What can hang from each mark:
Q610: Q348
Q438: Q29
Q15: Q251
Q348: Q681 Q874
Q86: Q438
Q29: Q251 Q348
Q874: Q348
Q171: Q681
Q251: Q15 Q29 Q681
Q681: Q251

Every row comes from one small tree of marks. The marks that hang from a mark follow it in brackets, in the order of their numbers. Every link used is in the known rows. Which tree was each row made from?
In the rows, zero is written as 128.
Known rows:
Q251(Q15 Q29): [ 87 109 129 104 118  93 129 120 161 136 105 113 107 129 116  95 145 145
 135 141 151 135 141 132 128  81 111 124  94 130 147 136 149 126  84 130
 120 114 117 125 118 132 139  69 145 138 120 152 119 108 119 140 127 126
 109 135 160  82 155 131 121 110 137 126 126 127  96  91 116 126 130 124
 180 124 127 145 127]
Q348(Q681): [109  95 121 210 165 118 144 133 106 119 115 143 114 139 128 150 114 106
 137 103 110 102 107 122 108 115 119 122 184 133 130 141 103 161 160 106
 147 169 136 120 132 107 137 101 100  99 112 116 129 129 187 135 134 146
 145 152 127 150 142 135 115 106 141  99 113 139  87 100 118 151 124 130
 121 133 102 130 173]
Q15(Q251(Q29 Q681)): [101 155 128  99 123  90 158 101 135 138 116 118 113  94 123 124 147 122
 119 130 105 155 111 124 139 120 145 111 129 130 128 121 113 110 156  99
 163 128 117 121 133 116 148  95 149 147 117  98 130 123 108 109 116 113
 124 124 101  98 159 129 138 110 164 117 153 128 133 105 104 131 125  74
  89 108 146 116 128]
Q681(Q251(Q15 Q29(Q348))): [127 146 133  77 100  94  88 118 153 124 122 122 150 121 123  97 134 126
 117 145 131 132 132 163 138 134 146 119  72 136 150 111 139 112 109 149
 111  93 124 102 118 149 125 126 146 130 135 146 141 123  76 150 121 122
  99 110 138 114 123  93 139 157 105 159 120 128 149 156 121 131 133 106
 161  99 141 134  97]
Q29(Q251(Q15)): [100 166 123 107 161  93 136 129 156 132 112 108 110 114 152  89 123 136
 131 147  49 159 128 131 113 136 104 134 109 139 143 146 175 138  96  99
 121 134 136 163 133 136 121 148 126 114 143 163 107 137 135 141 113 123
  82 146 161 130 145 131  95 135 121 146 116 135 128 114 109 135 108 128
 126 115  89 173 107]
Q29(Q251 Q348): [170 173 155 148 169 125 125 140 115 108 100 118 147 107 147 110  77 138
 118 146  45 128 129 150 112 151  97 107 124 138 134 120 177 114 176 101
 142 142 149 145 148 165 100 206 119 114 107 155 141 141 179 121  98  89
  83 131 141 172 103 110 114 137 117 116  86 167 120 181 132 144 111 124
  94 118  72 163 113]
Q251(Q29): [ 96 117 128 155 131  98 125 124 134 129  98 131 113 116 105 114 110 139
 131 124 158 113 130 146 112  73 109 114 102 132 139 118 148 120 157  94
 130 139 137 109 134 140 147  96 131 150 102 125 142  93 156 129 119 103
 117 143 135 107 132 128 144  97 146 102 110 136  90 116 116 127 114 110
 157 116 118 138 146]
Q251(Q15 Q29(Q348) Q681): [155 104 118  39 115  96 122 136 161 135 124 122 147 105 114  94 129 143
 145 159 107 144 138 124 152  86 118 109 118 131 147 135 103 112  85 171
 143  86 100 129 103 126 110 114 153 145 150 153 125 131 100 139 124 112
 108 109 104  66 122 106 129 127 153 133 150 130  80 131 122 132 158 112
 169  93 143 122 130]
Q874(Q348(Q681(Q251))): [145 141 119 177 121 118 106 105 116 105 115 129 125 158 128 170 101 103
 111  80 115 121  94 161  97 154 163 112 161 116 125 123  93 162 205 125
 150 171 158  97 177 110 134 105 106 105 140 107 138 136 149 128 136 163
 145 127 122 199 134 107 130 151 104 120 137 136 158 124 135 126 102 144
 122 191 127 119 133]
Q15(Q251(Q681)): [110 154 113 132 152  98 159 114 123 127 101 122 110 104 130 139 137 122
 117 116  43 154 100 117 116 113 131 112 151 140 117 125 125 136 163  76
 161 142 117 142 136  99 143 110 124 118 129  92 130 145 149 124 119 132
 114 139 120 151 146 126 128 122 158 119 135 117 130  98  79 154 118  87
  61 111 134 114 135]
Q15(Q251): [104 163 135 183 158 103 161 115 123 109  91 118  89 107 132 135 137 128
 100 122  60 145 103 149 112 136 118 111 112 140 115 111 173 144 158  64
 143 146 145 131 140 118 152 119 114 113  88 112 133 135 157 117 114 133
 111 146 153 179 150 127 119 120 143 113 107 114 135 114 103 139 108 114
  54 124  97 153 141]
Q610(Q348): [143 128 120 183 164 108 114 138 124 101  67 139 101 136 118 125 103 118
 133 157  75 128 117 156  93  93  93  84 104 148 145 131 149 151 148 102
 120 140 149 125 145 136 131  91  99 124 106 123 161 104 184 136 132 122
 120 112 184 160 149 109 145 109 137 123 140 126  67 142 122 135  91 145
 124 132 112 174 143]
Q874(Q348(Q681)): [159 109 126 198 144 120 150 114 112 105 106 119 109 143 119 167 104 119
 129  90 103 113 115 145  99 116 126 106 157 117 124 128 102 161 179 130
 156 166 152 109 172 106 121 100  96 115 116 120 130 134 184 121 135 156
 156 128 126 166 131 125 131 121 128  82 144 140  85 118 138 116 119 166
 132 211 114 123 154]
Q86(Q438(Q29(Q348))): [143 105 172 178 175 167 119 134  77 117  70 145 141 129 130 123  94 152
 124 112 178  91 168 146 119  76  85 117 109 160 138  93 163  97 117  88
 104 135 135 154 162 152 111 184 111 192  99 125 148 107 179  99 131  96
 108 164 147 156  61  94 149  83 112  75  75 146 109 146 128 134 153 160
  91 117 102 124 163]
Q438(Q29): [105 120 128 194 141 129 132 124 109 118  77 151 107 138 131 127 118 142
 145 110 149  98 136 147 100  79 106 104 100 136 141 115 156 122 126  66
 107 171 142 137 146 120 134 139 116 151  87 124 146  98 183 114 134 112
  91 171 159 151 116 124 127 110 151  98  76 111 113 113 131 125 111 144
 124 125 106 144 175]
Q681(Q251(Q15)): [ 75 144 112 118 135  93 104 129 147 129 106 135 120 135 130 112 132 125
 114 125  87 145 110 162 107 128 139 134  97 145 151 121 143 151 106 114
 104 131 121 125 129 120 149  94 131  99 149 139 133 128 117 162 136 156
 106 142 165 158 145 108 112 151  99 159 108 106 147 101  89 146 100 118
 139 111 129 156 111]
Q171(Q681(Q251(Q15 Q29(Q348)))): [122 120 136 100 104 110 107 131 186 146 102 130 150 120 116 122 141 111
 119 119 130 115 145 132 130 142 128 135 117 152 143 109  91 126  90 164
 110  76 131  87  97 127 162 115 167 141 160 104 133 137  92 177 154 125
 107 103 118 108 120 105 135 166  93 138 132 121 150 170 146 127 123 112
 163  80 134 132 111]
Q86(Q438(Q29(Q348(Q874)))): [150  95 170 176 150 228 143 148  77 122 118 152 142 146 112 141  97 163
 108 116 220  94 157 128 128  88  95 137 104 133  93  92 175  96 114  91
  92 123 131 151 147 157 115 179  97 171  98 126 135 120 164 100 133 108
 159 151 131 136  66 152 152  82 122  87  60 125 113 143 126 127 157 176
  90 138 116 108 158]
Q251(Q681): [105 115 110 134 159  99 135 145 124 133  96 150 127 108 109 133 105 120
 142 122  71 129 105 113 105  78 108 105 154 136 147 129 106 129 149 103
 151 152 129 135 131 107 133 100 116 126 129 115 135 122 172 135 132 128
 115 148 125 125 124 127 117 105 156 114 125 132  81  88  79 154 125 117
 135 109 121 134 162]
Q348(Q681(Q251(Q15 Q29))): [ 67 123 109 106  88  87 109 111 149 145 154 126 123 129 134 121 161 108
 141 111 176 131 113 127 134 154 169 154 144 121 139 141  88 148 114 151
 118 130 112 101 112 106 158  75 151 122 161 123 122 120  77 140 143 150
 142 129 124  94 165 124 129 137 121 151 157 121 172  96 124 129 121 108
 169 124 155 117 119]

Write each row's tree:
[102 165 103  55 155  85 131 140 159 150 121 114 126 106 151  94 127 133
 139 154  39 174 122  99 132 137 123 123 142 124 155 150 123 123  93 124
 147 132 123 167 123 109 117 141 145 130 171 144 102 144 124 142 117 127
  91 153 125 105 144 119  88 132 141 150 144 125 127  92  93 148 131 117
 135  95 119 139 113]  Q29(Q251(Q15 Q681))
[166 118 142 167  96 179 180 118  96 120 190 113 123 123 132 162 144 135
 106 131 166 132 120 114 168 174 149 145 154 107  67 138 132 134 171 138
 153 112 120 104 104 145 132 135 122  93  86 114 122 149 105 101 114 143
 199 101  94 125 131 189 139 132 146 117 140 127 125 151 158 112 148 106
  82 145 140 102 124]  Q15(Q251(Q29(Q348(Q681 Q874))))
[155 122 175 170 150 235 159 139  62 131 176 129 153 133 156 152 112 152
 128 113 210  97 166  77 154 161 112 167 170 115  87 120 149 105 131 113
 117 151 142 178 143 161 106 230 105 153 121 134 106 140 146  79 127 112
 158 151 108 134  70 159 138 101 118  98  97 159 166 133 145 118 153 167
  72 149 104 103 138]  Q86(Q438(Q29(Q251 Q348(Q681 Q874))))
[146 105 140  97 120 101 120 125 158 119 107 121 136 117 110 100 129 144
 134 158 127 128 149 158 137  92  97 117  97 143 139 132 158 113  97 149
 119  92 114 122 112 139 111 119 143 131 114 156 129 111 113 145 118 111
 106 111 144  90 128 117 132 132 123 129 116 129  78 150 137 123 145 127
 159 124 119 144 120]  Q251(Q15 Q29(Q348))
[165 157 130  88 124 101 155 114 122 123 120 109 141  87 135 126 133 129
 124 137  85 149 117 136 150 130 131  96 122 135 115 117 119  93 166 130
 163  99 121 125 119 133 128 143 154 133 111 109 139 139 107 116 108  94
 116 110  96 121 124 114 147 130 163 117 151 134 128 156 120 126 143  73
  75 104 143 109 129]  Q15(Q251(Q29(Q348) Q681))
[122 136 121  98  75  98 107  87 159 128 142 102 124 150 125 140 152 112
 135 107 163 139 127 145 126 151 171 136 131 101 144 143  90 145 130 172
 140 128 136  91 147 107 135  74 142 127 165 125 127 122  73 132 137 155
 141 111 117 119 150 103 139 164 117 137 176 114 160 110 151 100 124 141
 180 195 168 107  94]  Q874(Q348(Q681(Q251(Q15 Q29))))
[ 73 105 101 108  72 150 129 123 146 159 214 133 118 154 120 144 169 115
 116 118 221 127 108 104 148 158 169 172 137  98  99 151 109 157 117 163
 120 122 108  97  94 119 160  72 130  92 156 132 116 128  64 139 140 164
 195 126 112  82 163 191 125 134 123 167 136 101 166  77 125 126 129 116
 184 141 176 103 111]  Q348(Q681(Q251(Q15 Q29)) Q874)
[154 140 144  47 141 198 135 156 114 150 161 136 169 124 147 118 129 162
 137 151 159 147 163  69 159 135 112 153 132 113 113 122 150  84  60 121
 111 105 107 196 132 149 100 204 138 167 160 155  98 148 104  97 124 102
 124 141 108  99  66 145 115 112 127 126 126 122 145 113 118 119 170 167
  99 113 148 101 111]  Q86(Q438(Q29(Q251(Q15 Q681) Q348(Q874))))
[124 131  95 138 127  92  90 129 130 122 131 122 102 143 129 129 152  98
 143 152  87 140  99 132 108 170 152 129 141 143 143 151  92 171 104 162
 116 128 123 115 121 110 142  74 116  99 160 117 131 120 111 143 144 173
 134 103 164 149 176 103 126 157 110 162 188 107 146 126 138 140  99 138
 122 130 155 155 112]  Q610(Q348(Q681(Q251(Q15))))
[174 170 147 146 142 160 120 130 103 114 102 132 142 121 150 116  93 151
 143 135  97 108 160 145 130 129 108 100  97 141 138 110 187  99 146  92
 104 160 159 161 149 155  90 252 133 147  95 152 146 120 174  99 104  82
  64 150 149 177  89  99 127 139 131 109  82 160 144 191 159 118 106 147
  96 120  85 156 134]  Q438(Q29(Q251 Q348))
[159  86 146 157 127 123 141 125 100 117 136 128 141 116 117 129 115 128
 140 118 148  90 135 131 141 126 118 123 160 134 115 131 100 120 166 148
 148 130 131 105 111 132 123 129 131 125  97 128 141 112 146 128 125 115
 145 119  97 114 120 130 142 110 138  98 134 158  90 153 156 129 138 116
 138 139 112 115 162]  Q251(Q29(Q348(Q681)))
[139 146 106 128 111 109 118  99 141 118 123 116 118 156 131 153 126 107
 120  98  98 140 104 154 102 161 167 137 146 114 139 139  93 159 127 162
 141 136 140 112 152  98 137  89 122  98 166 125 120 148 113 131 138 179
 142 114 131 174 153 102 121 166 104 136 156 111 155 102 133 114 113 153
 144 198 146 115 108]  Q874(Q348(Q681(Q251(Q15))))
[116 112 140 133 132 160  98 129  92 127 128 143 156 148 151 131 139 132
 142 102 190 107 153 118 144 155 145 150 141 144 144 111 108 114  75 144
  89 124 109 150 133 119 122 170 135 157 156 125 120 130  97 110 139 137
 131 146 125 153  91  88 139 131  90 125 120 130 189 121 145 127 156 156
  91 120 141  97 132]  Q86(Q438(Q29(Q348(Q681(Q251(Q15))))))
[138 135 114 183 140 109  95 129 107 109 122 144 111 148 128 150 126  87
 135 132 109 124  94 140 101 169 144 112 153 146 140 131  91 154 173 128
 129 158 141  97 143 123 144  96 103 105 130  93 155 116 142 138 132 151
 153 105 152 183 162 106 142 143 112 146 172 130 140 137 147 137  86 121
 103 131 146 145 130]  Q610(Q348(Q681(Q251)))
[ 61 121 122 114 105  97 109 130 199 159 103 139 140 127 113 115 157 100
 124 107 146 129 131 124 121 131 139 156 118 142 151 106  86 125  89 130
 101  98 123  87 103 108 185  69 170 143 153  91 126 129  98 168 167 145
 106 124 120  98 146 113 123 141 116 157 133 107 163 121 125 120 109 106
 184  86 142 132 123]  Q171(Q681(Q251(Q15 Q29)))
[ 86 108 122 156  86 173 126 123 125 145 193 150 122 147 110 167 146 107
 109  99 224 113 102 118 129 153 168 154 147  96  93 123  96 142 187 132
 132 149 125  88 120 128 167  79 116  97 125 108 131 119 100 131 130 153
 193 137  95 110 146 184 144 115 128 150 125 120 169 103 122 126 116 106
 164 142 163 100 123]  Q348(Q681(Q251(Q29)) Q874)
[159  92 112  35  98 141 135 148 162 154 172 136 145 118 109 123 143 147
 127 163 150 138 127 102 157  88 120 135 120 106  99 143 115 106  87 168
 141  73  98 137  89 136 116  98 132 119 143 142 113 138  88 137 123 131
 157  99 108  47 123 166 121 124 154 146 146 102  77 119 112 133 168 127
 178 113 161 102 120]  Q251(Q15 Q29(Q348(Q874)) Q681)
[152 139 167 105 143 219 144 146 108 134 155 129 146 131 150 103 123 188
 120 147 180 133 171  98 151 138 103 159 101 126 107 121 202  97  66 109
  89 110 124 183 135 169 100 215 129 164 128 158 108 140 114 102 126 102
 120 146 137 121  77 150 125 110 103 125  87 139 155 139 134 115 158 178
  96 131 116 125 101]  Q86(Q438(Q29(Q251(Q15) Q348(Q874))))
[153  81 134 107 114 105 132 122 135 129 147 112 123 118 130 110 140 129
 145 134 141 114 140 132 152 126 124 128 147 133 135 144 102 123  92 180
 138 103 111 119  93 126 113 118 138 114 122 148 116 126 110 132 126 137
 135 102 119  83 141 135 122 125 129 125 153 134  88 143 158 126 154 123
 150 131 124 123 138]  Q251(Q15 Q29(Q348(Q681)))
[173 144 109  50 113 181 136 149 133 145 178 130 143 128 156 120 138 154
 144 159 110 148 151  85 159 136 128 132 124 104 104 139 148  97  79 137
 121 125 118 181 109 138  86 214 138 129 146 165 108 147 109 103 114 112
 112 128 120 106  97 156 104 147 152 154 115 108 139 132 134 124 145 151
 126 108 131 117 104]  Q438(Q29(Q251(Q15 Q681) Q348(Q874)))
[131 116 109 153  85 168 110 121 119 126 194 147 117 154 113 165 150  99
 128 141 209 122 106 118 124 158 170 144 133 102 102 126  95 151 187 153
 110 135 124  83 118 138 155  72 107 111 122 100 147 100 104 120 132 144
 199  84 125 111 157 164 166 131 136 164 173 115 151 139 139 112  99 123
 149 145 174 123 114]  Q610(Q348(Q681(Q251(Q29)) Q874))
[162 141 129 123 146 116 138 140 129 123 147  96 133 115 162 112 124 130
 131 144  47 130 131 117 140 176 114 136 172 132 121 167 131 137 107 151
 145 130 126 156 113 130  96 191 130  91 146 159 102 163 136 139 115 133
 109 124 129 146 134 127  99 156 117 131 141 157 114 151 153 131 133 137
 108 129  85 143 111]  Q29(Q251(Q15) Q348(Q681))
